Each row comes from the steps of one path. Every step used is in the known rows, and no mark comes twice. Write the path behind each row, first mark first.
Known rows
B, N, T, D, C, W: [-0.04 -0.25 -0.16 -0.29 -0.39 -0.36 -0.01 -0.09  0.12 -0.17 -0.17 -0.13
 -0.04  0.09  0.22 -0.05  0.02 -0.24  0.02  0.02 -0.18  0.04  0.17 -0.11]
N, C, W: [ 0.08  0.07  0.08 -0.23 -0.28  0.11 -0.09 -0.07 -0.21 -0.14 -0.11 -0.30
 -0.27  0.26  0.32 -0.13  0.00  0.10 -0.17  0.06 -0.16 -0.16  0.07 -0.25]
A, L, N, B, D, C: [-0.22 -0.20  0.21  0.22  0.09 -0.19 -0.18  0.09  0.01  0.22  0.03  0.23
 -0.12 -0.11 -0.35  0.17  0.07 -0.14 -0.14 -0.16  0.00 -0.16 -0.16  0.21]
B, A, L, D, C, N: [ 0.06 -0.01 -0.16  0.14  0.15  0.12  0.27 -0.01  0.03 -0.20  0.12  0.00
  0.19 -0.12 -0.18 -0.13  0.06  0.07  0.23  0.26  0.07  0.35  0.23  0.29]
B, N, T, D, C: [ 0.01 -0.27 -0.11 -0.17  0.02 -0.37  0.07 -0.03  0.40  0.00 -0.05  0.30
  0.10 -0.07 -0.01 -0.01  0.20 -0.35  0.02 -0.03 -0.07  0.11  0.05  0.10]
L, D, C, N, B: [ 0.01  0.14  0.12  0.22  0.15  0.01  0.05  0.17 -0.03  0.18  0.10  0.25
  0.31 -0.04 -0.16  0.10 -0.09  0.12  0.14 -0.12  0.35 -0.12  0.22  0.00]
B, D: [-0.20  0.01 -0.04  0.07 -0.05 -0.10 -0.19 -0.22 -0.07  0.28 -0.12  0.03
 -0.13 -0.03  0.04  0.08 -0.26  0.17 -0.02 -0.10 -0.17  0.01 -0.32 -0.07]
C, W: [-0.07 -0.07 -0.06 -0.21 -0.21 -0.04 -0.25 -0.16 -0.22 -0.09 -0.17 -0.43
 -0.13  0.11  0.28 -0.15 -0.19  0.08 -0.15  0.00 -0.19 -0.06  0.12 -0.24]
A, L, D, C, W: [-0.12 -0.42 -0.02 -0.18 -0.27 -0.22 -0.28 -0.19 -0.11 -0.15 -0.06 -0.28
 -0.17 -0.04  0.17 -0.13 -0.26 -0.11 -0.04  0.15 -0.19 -0.06  0.21 -0.07]
B, N, T, A: [ 0.09 -0.15 -0.13 -0.04 -0.04  0.02  0.37  0.05  0.16 -0.14 -0.03 -0.13
  0.29  0.07  0.10  0.01 -0.16 -0.25  0.02 -0.01 -0.03  0.14 -0.10  0.01]
T, D, C, W: [-0.06 -0.26 -0.03 -0.30 -0.20 -0.31 -0.17 -0.14  0.10 -0.15 -0.17 -0.17
 -0.16  0.02  0.14 -0.16 -0.03 -0.27 -0.17  0.05 -0.25 -0.04  0.15 -0.08]
D, C, N: [ 0.14  0.05 -0.16  0.13  0.29  0.17  0.19  0.12  0.02 -0.27  0.02 -0.07
  0.24 -0.05 -0.29 -0.16  0.30  0.04  0.02  0.21  0.06  0.22  0.20  0.19]
T, N: [ 0.09  0.04 -0.13  0.06  0.29 -0.02 -0.16 -0.26  0.09  0.00  0.13 -0.56
  0.22 -0.12  0.01 -0.24  0.12 -0.03 -0.30  0.07  0.15  0.30  0.15 -0.20]
L, A, C, W: [ 0.08 -0.01  0.01 -0.18 -0.16  0.04 -0.21 -0.05 -0.12 -0.18 -0.14 -0.24
 -0.29  0.19  0.10 -0.10 -0.05 -0.12 -0.01  0.28 -0.25 -0.18 -0.21 -0.09]
T, W: [ 0.09  0.06 -0.03 -0.22  0.23  0.03 -0.38 -0.27  0.18 -0.06  0.24  0.02
  0.12 -0.38  0.13 -0.19 -0.05  0.12 -0.20  0.12 -0.19 -0.29  0.10 -0.46]
L, N, C: [ 0.09  0.29  0.44  0.02  0.40  0.47 -0.04  0.20 -0.02  0.17 -0.07 -0.05
 -0.30  0.23 -0.03 -0.11  0.46  0.08 -0.48 -0.07 -0.10 -0.26 -0.04  0.00]
B, N, C: [ 0.17  0.18  0.10  0.04  0.11  0.09  0.19  0.06  0.10  0.12  0.19  0.16
  0.12  0.35  0.15 -0.08  0.45  0.04 -0.12 -0.03  0.09 -0.02 -0.02 -0.15]
L, A: [ 0.02  0.15  0.18 -0.15  0.31 -0.03 -0.48 -0.02  0.06  0.27 -0.06  0.00
 -0.02 -0.08 -0.13 -0.07  0.06 -0.16 -0.17  0.11 -0.36 -0.24 -0.43  0.14]
T, D, C: [-0.03 -0.29  0.05 -0.17  0.28 -0.33 -0.11 -0.09  0.40  0.04 -0.02  0.26
  0.00 -0.13 -0.12 -0.16  0.17 -0.41 -0.23  0.01 -0.17  0.02  0.03  0.13]
D, C: [ 0.06 -0.39  0.02  0.02  0.38 -0.19 -0.19  0.07  0.14 -0.02  0.01  0.06
  0.08 -0.10 -0.28 -0.12  0.26 -0.24 -0.25  0.07 -0.02 -0.02  0.02  0.11]
A, L, N, T: [-0.21  0.17  0.05 -0.03 -0.15  0.40 -0.14  0.04 -0.30  0.02 -0.20 -0.26
 -0.26  0.00  0.22  0.14 -0.12  0.31  0.00 -0.21 -0.14 -0.04  0.00  0.05]
C, N, B, A: [ 0.11  0.36 -0.04  0.19  0.16  0.02  0.40  0.16 -0.03  0.25  0.11  0.20
  0.29  0.07 -0.09  0.10  0.05  0.17  0.21 -0.19  0.37  0.26 -0.02  0.13]

Which path is each row?
[ 0.22  0.12 -0.28 -0.21 -0.10  0.15 -0.06 -0.08  0.15 -0.37  0.12  0.03
  0.19 -0.40  0.10  0.00  0.00  0.25  0.18  0.22 -0.09 -0.13  0.18 -0.33] | D, C, N, T, W
[-0.19  0.30  0.02  0.24 -0.16 -0.02  0.01 -0.05 -0.16  0.32 -0.04  0.20
  0.04  0.01 -0.05  0.24 -0.28  0.30  0.18 -0.23  0.11 -0.05 -0.20 -0.05] | C, N, B, D
[-0.13 -0.14 -0.01 -0.26 -0.36 -0.17  0.00 -0.07  0.00 -0.17 -0.17 -0.21
 -0.29  0.02  0.16 -0.04 -0.02 -0.20 -0.04 -0.02 -0.25  0.06  0.12  0.10] | B, A, L, N, T, D, C, W
[-0.06  0.32  0.46  0.04  0.23  0.52 -0.07  0.09 -0.16  0.10  0.07 -0.07
 -0.40  0.21  0.06 -0.11  0.33  0.13 -0.42 -0.09 -0.15 -0.22 -0.04  0.07] | A, L, N, C
[-0.05 -0.41  0.05  0.11  0.16 -0.29 -0.09 -0.10  0.17  0.12  0.24  0.09
  0.11 -0.23 -0.15 -0.03 -0.09 -0.21  0.04  0.09  0.18  0.13  0.15  0.15] | T, N, B, A, L, D, C
[ 0.17  0.12 -0.29 -0.17 -0.21  0.10 -0.05 -0.12  0.14 -0.31  0.09  0.08
  0.13 -0.41  0.08  0.07 -0.07  0.27  0.24  0.21 -0.12 -0.13  0.08 -0.32] | B, D, C, N, T, W
[ 0.10  0.08 -0.35  0.02 -0.31  0.17  0.24  0.11 -0.12 -0.26 -0.21 -0.05
  0.07 -0.05  0.02  0.20 -0.06  0.30  0.40  0.08  0.04  0.22  0.01  0.09] | B, D, C, N, T
[-0.10 -0.33  0.01 -0.10 -0.30 -0.28 -0.13 -0.09 -0.10 -0.03  0.00 -0.13
 -0.10 -0.02  0.12 -0.02 -0.26 -0.10  0.07  0.05 -0.02 -0.04  0.19 -0.03] | N, B, A, L, D, C, W
[ 0.15  0.23 -0.04  0.21  0.20 -0.06  0.42  0.23  0.04  0.20  0.12  0.26
  0.31  0.04 -0.22  0.11  0.16  0.06  0.20 -0.15  0.39  0.26  0.00  0.20] | D, C, N, B, A
[-0.37  0.18  0.32  0.25 -0.06  0.03 -0.11 -0.03 -0.15  0.42 -0.03  0.12
 -0.19 -0.01 -0.10  0.23 -0.32  0.07 -0.12 -0.34 -0.05 -0.22 -0.31  0.07] | T, A, L, N, B, D
[ 0.23  0.26 -0.38  0.03 -0.23  0.39  0.46  0.14 -0.15 -0.32 -0.15 -0.03
  0.04  0.11  0.14  0.15 -0.04  0.36  0.52  0.15  0.16  0.32 -0.04  0.07] | B, A, C, N, T
[-0.11 -0.23  0.19  0.21  0.21 -0.24 -0.16  0.17  0.11  0.28 -0.08  0.24
 -0.04 -0.09 -0.42  0.17  0.17 -0.18 -0.18 -0.15  0.04 -0.20 -0.15  0.15] | L, N, B, D, C
[ 0.03  0.02 -0.31 -0.03 -0.28 -0.02  0.13  0.02 -0.04  0.04 -0.08 -0.03
  0.26  0.14  0.31  0.17 -0.01  0.22  0.30 -0.15  0.11  0.16  0.03 -0.18] | B, N, T
[ 0.24  0.12 -0.04  0.22  0.27  0.08  0.33  0.09  0.09  0.05  0.18  0.18
  0.03  0.17 -0.14  0.02  0.15 -0.07  0.14  0.11  0.40  0.19 -0.21  0.03] | T, N, B, A, C
[-0.06  0.11  0.16  0.23  0.06  0.06  0.15  0.12 -0.06  0.05  0.22  0.21
  0.27 -0.06 -0.15  0.08 -0.22  0.02  0.13 -0.09  0.29 -0.07  0.17  0.11] | T, A, L, D, C, N, B
[-0.08 -0.28  0.08  0.17  0.10 -0.34 -0.14  0.09  0.10  0.22 -0.01  0.30
  0.03 -0.11 -0.34  0.16  0.05 -0.15 -0.06 -0.11  0.08 -0.13 -0.17  0.10] | N, B, D, C
[ 0.06  0.39  0.09  0.26  0.13  0.25  0.17  0.19 -0.15  0.08  0.13  0.23
  0.20  0.14 -0.09  0.09 -0.05  0.22  0.17 -0.10  0.39 -0.10  0.06 -0.06] | A, C, N, B
[ 0.15  0.15  0.12  0.23  0.37  0.20  0.28  0.23  0.05  0.15  0.06  0.27
 -0.10  0.22 -0.19  0.06  0.20 -0.04  0.05  0.02  0.28  0.02 -0.25  0.11] | L, N, B, A, C
[-0.18 -0.17  0.03 -0.28 -0.37 -0.13 -0.15 -0.10 -0.03 -0.20 -0.20 -0.25
 -0.32  0.01  0.19 -0.07 -0.07 -0.19 -0.12 -0.02 -0.31 -0.05  0.16  0.02] | A, L, N, T, D, C, W
[ 0.10  0.01 -0.06 -0.04 -0.21  0.00  0.12  0.02 -0.15 -0.11 -0.06 -0.12
 -0.18  0.26  0.15 -0.01 -0.09  0.00  0.11  0.09  0.09  0.00 -0.06 -0.13] | N, B, A, C, W
[-0.26 -0.04  0.02 -0.06 -0.25  0.24  0.03 -0.24 -0.27 -0.25  0.21 -0.20
 -0.13 -0.06  0.28 -0.06 -0.50 -0.01  0.01 -0.04 -0.21  0.13 -0.12  0.15] | N, T, A, L
